What can hang from each mark:
sesi: litem
romel: nogam
konib: fifo litem
nogam: fifo litem romel
vulil: gunod
fifo: foreb gunod konib lozu nogam
lozu: fifo romel
gunod: fifo vulil
litem: konib nogam sesi

(in the rows, 128 means zero)
Known rows, with every way that one mark hangs from another:
(sesi (litem nogam)): [123 164 136 146 165 125 158  99 151 104 123  94 100 103 126 128 134 117
 138 100 171 129 138  87 141 131 117 120 142  85  95 140 132 124  99 117
 119  88 144 111 147  97 132 131 121 119 110 173]
(gunod (fifo konib) vulil): [147  75 126  97  89 146 152 107 135 110 141 100 129 129 125 112 103 145
 128  85 150 172 135  94 148 104 137 112  90  58  86 106 179 149 141 114
 105 205 169 106 119 153 114 142 112  89 133  94]
(nogam (fifo (gunod vulil) lozu) romel): [ 91 105 127 100 116  69 134  78 145 125 147 155 110 101 169 110 114 168
  97  69 117 164 162 118 166  40 148 105  99  81 131 124 188 125 123 109
 122 166 165 124  88 186 133 112 107 124 167 112]
(litem (konib fifo) nogam): [146 141 124 142 141 152 185  71 151 108 157 104 114  90 164 118 124 148
 133  75 156 112 120  80 105 123  94  88 112  80 106 145 140 145 113 131
 126 118 168  90  97  80 148 155 132  91 112 143]
(sesi (litem (konib fifo) nogam)): [136 156 140 127 170 134 188  63 159  88 142  94 105  88 170 145 136 132
 142  79 175 120 125  78 123 122  89  99 117  64 101 150 143 130 107 118
 131 107 162  95 115  88 142 137 118  88 105 178]
(fifo foreb gunod (konib litem) nogam): [119 164 131 143 138 155 165 123 135 103 154 119 124   4 173 101  97 147
 150  57 139 170 142  98 116  99 148 109 122  72 115 140 169 100 102  89
 155  90 192 126 159 104 123 173 132  61 129 169]
(romel nogam): [116 141 145 179 144 123 151 115 136 121 153 103 113 120  96 102 102 133
 137 113 157 137 134  89 117 116 128 116 148 116  92 121 162 147 134 128
 120 116 158 128 135  91 114 125 139 123 125 125]
(litem nogam sesi): [135 169 122 172 114 158 172 100 129 148 120  97  91  92 124 105 119 132
 123  81 170 102 124  74 114 133 124 102 137 111  71 151 130 142  95 117
 126 112 144 103 129  80 119 153 127 109 102 135]
(sesi (litem konib nogam)): [132 170 148 144 159 135 152  87 150 101 131  94  99  97 163 144 121 125
 140  83 198 127 136  71 124 148 102 110 126  70  98 155 141 118 115 122
 133 101 159 107 144  97 141 147 131  83 105 184]
(nogam (fifo konib) (litem sesi) romel): [112 180 122 118 117  73 171  64 143 109 170 129  87  99 168 161 109 154
 106  47 196 155 136 109 113  80 169 123  66  41  84 166 153 169 108 102
 132 189 193  87  79 167 114 150 118  81 133 107]
(romel (nogam fifo (litem konib sesi))): [110 174 163 160 140 119 164  56 143  99 163 110  99  92 135 155  93 150
 120  69 227 141 124  72  90  82 127 117 102  83  58 159 161 147 142 107
 137 170 190  99  96  96 111 147 142  61 111 133]
(lozu (romel (nogam fifo litem))): [120 134 148 178 134  73 132  78 147  98 210 105 105 123 105 114  96 159
 121  87 157 143 134  88 109  88 150 114 125  66  65 126 160 166 155 130
 104 146 181 100 123 129 109 116 129 110 133 138]
(romel (nogam (litem sesi))): [110 174 140 179 138 123 154  94 141 112 137 100  88 102  90 123 110 133
 131  84 186 141 129  86  89 107 131 117 127 107  56 152 159 161 113 119
 134 144 166 113 113  88  93 121 139 101 110 142]
(sesi litem): [123 155 144 124 154 114 146 100 150 103 115 101 113 124 135 123 132 110
 138 104 147 146 134 104 147 124 128 121 125  87 104 136 150 134 111 113
 125 110 145 128 141 132 119 106 122 129 116 157]
(gunod vulil): [136  88 135 123 110 129 124 121 143 101 124 108 128 141 115  99 129 143
 120  99 127 147 144 104 154 112 136  99 112  99 103 110 161 146 111 117
 106 171 140 115 124 139 120 103 131 140 130 110]
(lozu (fifo gunod)): [120 131 140 133  84 126 182  91 148 152 120 130 126 102 154  68 122 131
 124  96 104 129 114 112 173  87 143 104 116 113 101 133 137 123 115 120
 122 113 158 133 163 152  99 109 115 127 118 137]
(lozu (fifo gunod konib) romel): [139 122 135 141  43 103 172  95 132 157 176 110 114  93 187  64  96 152
 133  67 105 125 114  90 155 121 164  92 106  62 101 126 142 142 146 124
 122 130 182 127 205 178  90 126 103  93 139 151]
(gunod fifo): [141 123 126 128 113 143 157  93 142 143 134 118 128 131 109  93 110 120
 129 105 128 157 120 109 134  99 133 121 111  84  79 127 166 145 137 135
 107 146 159 108 100 134 119 130 123 127 114 104]
(fifo gunod lozu nogam): [101 170 125 121 137 151 116 104 142 140 124 134 113  30 132  68 127 126
 120  71 119 151 148  93 124  94 124 112 132 105 121 126 153 103 113 108
 140  72 161 148 117 118 123 148 125  98 141 145]
(lozu (fifo (nogam litem)) romel): [148 126 135 169 111 106 131  69 169 121 183 116 118 101 109  80 137 145
 108  78 128 133 129  95 108 107 162 109 101  48  54 115 120 146 112 118
  96 102 181  89 139 133 102 132 123 120 124 138]
(konib fifo): [136 123 119 121 134 132 183  86 154 111 143 113 130 119 132  94 136 134
 131  99  96 132 113 114 138  91 122  94 113 104 114 120 149 165 108 124
 115 129 152 109  90 120 125 106 117 143 125 109]
(lozu (romel nogam)): [136 121 141 198 113  95 129 110 132 134 192  96 106 128 110  81  92 151
 137  97 130 127 134  79 107 135 138 104 149  90  81 114 170 163 155 141
 111 124 163 117 155 114 108 114 132 128 131 139]
(konib (fifo foreb gunod nogam) litem): [129 129 127 143 170 147 197  83 160  89 148 126 139  23 147  93 128 150
 147  76  81 158 130 122 117  49 125  89 124  95 104 136 172 121  90  96
 138  88 177 107  96  91 130 128 119 114 119 155]
(litem (nogam (fifo foreb) romel)): [104 160 110 181 140  83 179  86 147 131 184 138 104 103 159 128 110 172
  99  85 159 136 145 103 138  74 155 128 121  64 101 127 151 132  92 117
 108 103 170  86 113 116 154 168 124 129 129 122]
(romel (nogam fifo)): [104 137 159 164 152 110 168  89 139 111 172 112 124 115 105 119  95 148
 122 116 170 137 134  89 137  82 136 124 138 110  88 115 154 136 147 115
 110 133 166 120 121  97 127 132 134 114 133 109]
(litem (konib fifo) (nogam romel) sesi): [142 158 112 166 123 121 200  55 147 142 160 119  86  89 187 138 115 164
 123  47 176  99 122  74  83 117 103  87 101  70  79 171 156 165  90 128
 136 143 172  74  77  87 139 161 122  89 102 130]
(romel (nogam (litem konib sesi))): [120 180 153 177 133 131 149  84 142 110 146 100  86  97 126 139 101 138
 136  69 213 139 125  72  73 119 117 113 112  89  56 163 169 158 132 121
 148 154 181 108 112  86 101 138 149  68 104 150]
(vulil gunod): [134 158 116 134 129 153 121 101 139 103 127 143 113 135 107  92 110 136
 117  95 157 145 120 129 162  98 130  94 132 122  98 124 135 157 141 120
 123 142 156 145 101 118 105  98 138 130 118 164]
(litem konib): [144 152 143 130 117 142 130  98 140 127 136 113 123 120 169 111 109 130
 134  82 150 136 125  88 117 141 122 101 104  88 116 141 160 141 137 132
 135 135 165 117 123 127 134 137 149  97 115 133]
(litem (nogam (fifo lozu)) sesi): [116 165 128 143 131 148 176  62 124 147 127 106  91  72 137 114 121 140
 100  75 169 113 134  74 126  86 136 111 119 104  84 138 132 121 117  94
 132 106 159 104 104  97 137 170 111  98 134 126]

Rows:
[133 122 131 101 163 151 145  97 123 111 122  87 108  82 147 107 122 111
 147  75 114 167 154 114 107 128 145 100 100  85 142 130 169 127 158  94
 161 104 184 129 122 139 138 151 124  90 173 153]	(fifo (konib litem) lozu)
[130 185 122 148 115  93 135  71 155 124 142 133  82 119 173 145 115 144
 117  40 183 149 135 101  74 121 133 107  73  52  77 183 175 173  99 132
 145 171 181  86  78 146 115 133 144  92 108 139]	(nogam (litem konib sesi) romel)
[112 159 149 129 173 115 175  78 151  91 140 101 109  98 133 143 129 129
 125 103 183 130 138  89 158  97 127 125 132  80  93 134 127 115 109 106
 110  98 151 104 131 108 141 136 114 109 117 159]	(sesi (litem (nogam fifo)))
[139 102 118 131  99 158 150 107 141 106 164 113 133  75 129 111 104 170
 118  73 161 180 144  82 134  84 151 130  92  31  73  88 180 126 110  91
 107 167 180  97 128 119 123 183 116  77 128  95]	(gunod (fifo foreb konib nogam) vulil)
[120 177 116 118 130 142 180  72 164  99 138 131 111  32 128 101 139 141
 127  52 137 137 114 101 108  60 113  95 107  92  74 158 140 152  71 109
 130 131 165 107  69  99  98 114 118  95  99 134]	(konib (fifo gunod (nogam (litem sesi))))
[108 168 104 144  61 109 138 113 111 156 166 114  92  42 223  65  93 158
 133  36  93 161 133  87 129 114 159 109 114  53 142 116 194 125 146 107
 166  93 189 150 199 178 114 159 105  76 167 173]	(fifo foreb gunod konib (lozu romel))
[104 183 122 114 125 108 166  86 144  82 170 119 115  86 171 142 113 155
 111  68 174 174 126 111 132  67 169 136  78  44 109 126 152 137 114  90
 133 144 197 104 131 153 125 158 127  80 139 128]	(nogam (fifo foreb konib) litem)
[100 181  95 159 142 112 136 103 136 138 174 133  93  41 176 105 117 159
 107  52 138 172 165  94  95 106 165 141  96  37 134 103 178 122  97  87
 149  70 192 122 130 127 147 206 122  88 170 125]	(fifo foreb konib lozu (nogam romel))
[144 176 134 166 107 165 164  86 129 147 127  99  91  83 168 124 102 138
 126  59 197 101 122  54  94 149 107  96 119  93  75 165 140 136 113 121
 144 130 163  97 125  78 130 171 140  72  95 149]	(litem konib nogam sesi)
[101 193 107 123 129  94 129 112 156 101 174 145  97  39 154 122 112 148
 127  39 177 166 150 105 100 105 144 121 102  41 110 159 148 141  82 121
 133 132 193 117 110 138 110 152 135  66 130 144]	(fifo gunod konib (nogam litem romel))
[114 134 150 162  94  85 157  98 122 123 216 106 110  81 158 100  67 170
 136  75 156 133 128  72 130 104 147 104 138  71  97 126 170 144 172 126
 121 146 184 128 169 138 104 136 117  77 143 140]	(lozu (romel (nogam (fifo gunod konib))))
[120 126 131 178 128 104 117  94 126 147 171  96  94 112 118  73 109 139
 127  86 110 139 146  81 100 125 140 106 138  91 101 107 181 151 167 126
 130  95 168 131 144 127 120 131 123 121 162 145]	(fifo (lozu (romel nogam)))
[133 145 103  98 117 169 135  76 123 118 130 137 106 112 121  92  99 132
 116  71 162 173 122 121 150  84 135 108 106  83  98 113 152 147 178 106
 138 153 187 148  90 135 110 141 114  82 146 158]	(vulil (gunod (fifo konib lozu)))
[129 145 109 175 152 115 182 113 133 110 168 104  98  77 172 128 103 153
 141  67 147 158 154 112  98 120 157 113 113  52 118 140 170 133 105 107
 143  95 191  92 147 109 146 180 131  94 141 162]	(fifo foreb (konib (litem (nogam romel))))
[ 96 153 154 154 164 100 154  79 150  80 171 112 112 110  90 136 108 143
 120 100 190 153 135 101 115  69 139 127 121  91  75 133 152 147 134 118
 113 143 178 109 100 105 116 126 139 103 128 125]	(romel (nogam fifo litem))
[126 116 150 184 119  85 143  87 134 122 210 104 114 124 120  98  84 164
 123 102 145 128 133  78 122 100 148 108 140  82  79 113 166 157 166 128
 103 136 170 109 138 122 117 125 124 121 137 122]	(lozu (romel (nogam fifo)))
[104 130 166 137 155 115 189  95 127  94 174 103 120  61 137 128  76 146
 149  88 171 155 138  95 133  76 136 107 133 102 106 146 168 119 162 107
 139 143 189 129 137 110 117 137 127  66 140 148]	(romel (nogam (fifo gunod (konib litem))))
[115 172 139 117 126 116 166  64 149 105 132 121 107 105 129 136 124 136
 106  75 175 144 120 106 124  69 152 117  88  87  69 154 139 151 112 101
 124 169 168  96  85 141 108 125 124 105 113 116]	(nogam fifo (litem sesi))
[142 101 124  98 122 151 127  95 156  73 158 110 125  89  91 126 118 148
 119  64 187 186 146  88 115  87 135 124  80  29  60 116 157 143 115 106
  99 195 185  89  86 127 112 159 124  68 124 100]	(gunod (fifo konib (nogam litem)) vulil)
[111 153 116 189 104 106 138 108 110 147 195  89  83  73 172  85  90 163
 130  58 127 156 143  71  98 125 161 122 121  51 119  93 199 141 160 100
 154  88 196 135 191 130 121 177 116  81 175 155]	(fifo foreb konib (lozu (romel nogam)))
[109 126 124 142  80 123 146 132 136 121 123 131 122  88 169  84 110 167
 124  74 109 161 134 104 173  77 141 104 123  96 112 118 190 125  92 110
 131 148 151 133 168 148 109 112 119 123 123 146]	(fifo foreb (gunod vulil))
[104 159 141 121 181 115 165  65 145 102 130 101  98  86 138 136 137 124
 116  94 171 136 150  88 151  91 126 126 126  80 108 128 136 104 119  95
 123  82 155 113 126 113 148 143 107 107 138 165]	(sesi (litem (nogam (fifo lozu))))
[117 164 120  92 131 127 149  60 159  96 133 126 104  72 177 114 137 130
 129  43 130 158 122 110 103  81 103  91  83  77 121 158 169 146 122 121
 155 139 184 119  80 144 118 118 127  80 132 164]	(nogam (litem (konib (fifo gunod lozu))))
[129 105 114 139 175 103 206  79 160 102 152 124 109  73 146 113 126 147
 149  72 100 136 138 131 114  69 113  73 130  95 110 170 161 146  93 134
 127 112 169  87  73 103 136 107 117 128 123 164]	(konib (fifo gunod) (litem (nogam romel)))
[116 145 111 133 140 102 173  85 165 117 168 151 124  60 145  91 126 157
 123  74 104 139 133 110 124  67 119  98 121  85 109 137 156 149  80 128
 114 119 162 109  71 116 124 116 115 127 120 116]	(konib (fifo gunod (nogam romel)))
[162  46 140  96 124 149 157  98 138  88 136  91 134 122 115 122 103 137
 145  85 138 182 146 108 133  97 139  99  90  59  85 122 187 143 153 108
 114 201 178  95 106 145 121 133 116  90 137 110]	(gunod (fifo (konib litem)) vulil)
[130 127  98 151 114 109 168  72 142 137 171 113 109  94 171  69 133 159
 122  68  54 146 123 104 118  79 144  98 106  69 121  93 188 160 125 107
 135  92 171 110 120 145 131 130 101 142 157 137]	(konib (fifo foreb (lozu romel)))
[130 109 117 139 124 142 130  92 166  84 149 129 127  94  92 112 127 161
 108  73 160 191 143  99 120  54 143 132  89  37  48 102 180 133  85 102
  97 164 176  84  90 119 116 155 125 102 112 106]	(gunod (fifo foreb (nogam litem)) vulil)
[143  65 143 146  49  97 147  92 146 143 154 119 123 124 156  58 113 166
 119  76  89 128 126  94 172  93 152  80 113  78  83 113 160 141 131 124
 102 154 159 116 181 176  87  92 103 131 131 142]	(lozu (fifo (gunod vulil)) romel)
[109 163 132 130 167  79 182  78 149  97 167 108  91  94 164 165 115 149
 125  83 202 137 151  91 147 107 141 129 115  42 110 144 135 128 106 107
 115 116 170  99 132 127 145 156 108  93 132 151]	(sesi (litem (nogam (fifo konib) romel)))
[ 79 150 152 143 143 110 163  84 128 130 152 123 111  68 130  99  99 144
 121  95 150 147 142  90 144  60 130 118 140 120 109 122 173 114 152 111
 135 112 172 147 125 115 122 135 121  95 152 136]	(romel (nogam (fifo gunod lozu)))
[124 163 135 153 123 145 189  75 130 138 141 106 102  85 134 122 112 149
 108  87 185 104 125  77 133  94 134 109 125 105  70 148 122 132 106 104
 119 129 152  94 112  91 130 159 119 103 109 118]	(litem (nogam fifo) sesi)
